Each row comes from the steps of one walk. Every step used is in the known rows, and no mark comes twice. Write the walk behind each row, first mark first.
(in the rows, 128 means zero)
Known rows
digif/kopif/goduga/zizal: [ 86 118 103 178 107 141 133 144 129 153 150 151 181 106 179 105 118 105
 161 136 119 126 156 174 127  66 112]
zizal/modo/pulo: [ 91  98 141 219 135 174 123 213 115 150 138 146 152 141 130 114 123 110
 150 136 102 122 160 160 141  97 109]
kopif/digif/noza/goduga/zizal/modo/pulo: [117  93 113 213 127 154 128 188 120 135 147 155 182 139 176  81  94 115
 163 143  96 121 153 151 133  87 130]
zizal/goduga: [ 90 120 137 185 110 153 115 174 139 155 179 173 164 123 145 116 124 108
 158 127 117 129 158 163 142 104 112]
rirof/digif: [ 92 124 131 182  96 155 109 167 125 170 157 149 159 104 155 102 124 108
 156 129 121 127 175 161 142 102 106]
noza/goduga/migis/modo/pulo: [100 101 199 213  94 174 130 185 113 147 149 153 182 103 136 124 126 111
 151 132  99 127 150 160 139  99 130]
migis/modo/pulo/goduga/noza/digif: [101  93 137 209  90 181 116 245 122 109 161 165 179  99 136 121 146 134
 159 118  93  91 136 160 144  96 128]
digif/kopif/goduga/migis: [101 133 170 185 106 130 130 139 128 156 151 152 157 107 179 108 127 111
 156 134 119 125 155 173 125  70 114]
kopif/goduga/noza: [103 121 121 183 104 164 117 178 137 153 156 143 155 106 174 106 115 128
 160 111 114  94 156 153 132 100 116]
voku/goduga: [ 95 116 126 185 111 156 119 145 132 154 152 121 144 104 128 123 116 108
 156 128 121 131 157 159 146 105 112]
noza/goduga: [ 91 116 126 186 111 146 113 171 131 144 156 155 186 104 133 120  96 112
 155 127 121 129 154 162 150 104 132]
pulo/modo/zizal/goduga: [ 90 115 124 197 139 164 106 149 150 145 166 175 152 118 143 114 122 110
 165 131 101 128 153 165 141  97 110]
voku/goduga/zizal: [ 91 109 104 178 116 178 126 125 131 155 154 120 167 104 131 122 117 103
 159 128 118 132 156 148 132 100 113]
zizal/modo/pulo/goduga/noza/digif/kopif: [ 97 100 118 218 138 156 125 243 125 104 159 174 164 136 139 113 125 138
 160 127  97  80 139 170 134  61 127]
pulo/modo: [ 91 118 116 178 150 165 103 194 139 150 146 146 175 104 130 122 124 113
 153 131 119 128 154 164 142 102 113]
pulo/goduga/zizal/modo: [ 85 111 107 189 132 186 131 174 114 149 169 187 182 140 126 116 115 107
 159 134 114 122 164 153 129  93 114]
modo/pulo: [ 94  96 130 202 114 160 111 216 130 151 132 144 163 106 133 119 125 108
 150 131 102 126 156 159 142 100 109]
goduga/voku: [ 89 162 111 185 111 178 111 179 128 161 148 144 163 106 138 121 123  91
 153 131 118 151 157 148 128 102 114]
rirof/digif/kopif/goduga: [ 90 131 127 182  86 117 125 160 125 167 160 155 152 104 199  88 115 108
 160 134 123 124 174 184 140  71 105]
modo/zizal/goduga/migis: [102 124 182 203 105 167 117  99 140 153 168 175 140 120 148 114 133 108
 164 128  99 130 154 151 127  95 113]
rirof/digif/kopif/goduga/noza: [ 99 132 121 183  90 136 125 168 133 166 164 151 143 106 203  88 115 129
 162 118 120  88 173 172 127  66 107]
migis/modo: [ 90 119 155 195  91 164 126 164 111 160 150 143 166 103 132 124 145 109
 152 131 120 133 158 175 145 103 111]
digif/noza/goduga/zizal/modo: [115 113 114 197 133 152 132 141 118 144 159 161 187 139 138 114  95 118
 159 141 117 123 157 151 128  89 133]
rirof/digif/kopif: [ 89 128 130 185 100 127 120 161 125 169 153 153 154 105 161 102 126 111
 154 135 126 125 175 182 138  70 104]
modo/zizal: [ 94 115 128 203 104 156 111 120 130 152 132 144 145 103 131 116 124 108
 159 130 105 132 155 162 142  97 110]
kopif/goduga/noza/digif: [103 120 119 185 105 163 105 177 138 114 163 131 174 101 179 104 123 132
 163 111 110  95 133 152 144 101 134]
pulo/goduga/noza: [102 116 111 179 111 167 113 205 137 148 165 179 161 106 131 122 116 131
 157 113 116  91 160 152 129  99 115]
noza/digif/rirof: [ 85 126 127 194 112  92 100 170 130 118 149 135 180 100 142 115 133 117
 155 120 118 127 116 161 148  83 128]
noza/goduga/zizal: [ 87 109 105 180 115 171 119 151 129 145 159 155 207 103 135 119  97 106
 158 127 117 128 153 150 137  98 135]

Which walk is each row?
[ 98 117 157 215  85 181 117 128 132 116 180 156 156 114 155 113 152 131
 170 116  94  99 133 162 143  93 129]
migis/modo/zizal/goduga/noza/digif
[ 85  97 113 214 131 158 135 187 117 110 150 142 187 136 182  96 124 110
 163 142  96 119 136 172 137  60 128]
noza/digif/kopif/goduga/zizal/modo/pulo
[ 92 125 156 222  84 119 118 128 132 116 176 158 150 114 159 112 152 135
 168 107  97  95 114 163 135  72 126]
migis/modo/zizal/goduga/noza/digif/rirof
[ 98 122 127 207 111 143 115 128 150 111 172 161 150 116 160 110 133 134
 170 119  99  92 132 171 134  61 128]
modo/zizal/goduga/noza/digif/kopif
[ 86  86 123 199  89 187 133 216 112 150 153 181 191 104 130 122 138 105
 157 136  98 125 158 162 133  94 109]
migis/modo/pulo/goduga/zizal
[ 96 129 119 192 103 101 105 178 138 114 159 134 169 102 183 101 123 136
 162 103 112  91 114 152 137  80 131]
kopif/goduga/noza/digif/rirof
[ 85 112 115 196 137 184 131 148 115 144 164 159 197 138 133 114  95 107
 158 131 117 124 156 151 136  94 134]
noza/goduga/zizal/modo
[ 85 114 117 195 138 193 131 149 114 156 154 149 177 141 132 114 124 105
 156 133 117 126 162 152 127  93 114]
goduga/zizal/modo
[104 116 117 187 116 172 108 154 140 115 162 104 156  99 137 120 125 132
 162 111 113  97 134 146 145 103 133]
voku/goduga/noza/digif
[ 87 138 127 206  83 187 126 245 113 154 153 180 166 105 135 125 135  92
 154 139  98 146 157 161 132  98 110]
migis/modo/pulo/goduga/voku
[122 125 129 183  93 123 111 161 129 170 152 152 149 105 158 102 123 119
 157 137 123 126 176 161 136  97 105]
rirof/digif/noza
[101  95 121 216 133 184 114 247 125 104 163 170 168 136 133 113 123 135
 160 120  92  83 140 149 139  93 130]
zizal/modo/pulo/goduga/noza/digif
[ 88 111 114 194 137 192 137 123 116 155 160 124 157 140 128 117 115 105
 160 132 117 128 161 149 131  96 114]
voku/goduga/zizal/modo
[101 121 117 189 120 144 119 148 142 115 158 107 151  99 143 121 126 136
 161 118 118  93 134 167 138  69 130]
voku/goduga/noza/digif/kopif
[ 97  99 134 211  94 151 127 239 121 109 157 169 175 100 143 121 148 138
 158 126  98  87 135 181 139  64 126]
migis/modo/pulo/goduga/noza/digif/kopif
[102 117 121 187 118 174 101 179 137 117 157 129 176 101 141 117 133 134
 159 112 113  96 136 148 140 100 133]
goduga/noza/digif
[ 95 126 121 195 116 110 101 179 137 117 152 131 171 102 144 115 133 138
 157 104 116  92 116 149 134  79 130]
goduga/noza/digif/rirof
[101 126 118 185 108 136 128 172 137 153 153 146 149 107 180 106 116 131
 159 118 119  91 155 172 126  68 113]
digif/kopif/goduga/noza
[ 87 129 128 191 104  91 107 171 129 153 144 141 158 105 175  87 125 110
 157 120 119 128 137 164 139  83 110]
kopif/digif/rirof
[ 89  89 115 212 138 197 137 169 118 149 147 122 153 140 128 116 115 103
 158 135 100 124 159 146 132  93 111]
voku/goduga/zizal/modo/pulo
[116  97 117 213 118 158 130 185 116 152 158 164 177 138 161  94  93 116
 160 143 101 116 173 147 130  84 124]
rirof/digif/noza/goduga/zizal/modo/pulo
[105 117 119 186 116 174 119 154 140 153 155 116 136 105 131 124 115 128
 158 111 118  96 156 147 132 102 114]
voku/goduga/noza
[101 128 199 192  81 168 134 137 110 161 158 148 161 105 173 112 145 108
 155 131 113 132 156 165 134 102 114]
kopif/goduga/migis/modo
[101 124 201 212  86 179 129  89 112 161 139 144 145 102 134 122 155 108
 156 132 101 135 154 162 130  95 111]
goduga/migis/modo/zizal
[ 89  87  96 190 112 177 118 224 130 145 150 183 189 105 129 120 117 104
 158 133  98 123 158 150 130  95 112]
modo/pulo/goduga/zizal
[ 99 104 210 213  92 181 132 189 123 157 171 172 160 123 149 121 153 108
 154 133  96 126 156 161 130  99 110]
zizal/goduga/migis/modo/pulo
[ 87  91 118 212 140 197 130 194 115 151 141 147 176 141 132 113 123 105
 154 136 100 122 160 148 128  91 111]
goduga/zizal/modo/pulo
[ 98 117 158 214  85 183 130 128 131 154 173 167 136 119 150 117 144 127
 166 116  99  98 155 163 131  93 110]
migis/modo/zizal/goduga/noza
[123 122 122 186 101 110 109 164 134 140 153 152 171 103 177  88  95 120
 160 135 117 128 152 163 147 100 132]
kopif/digif/noza/goduga
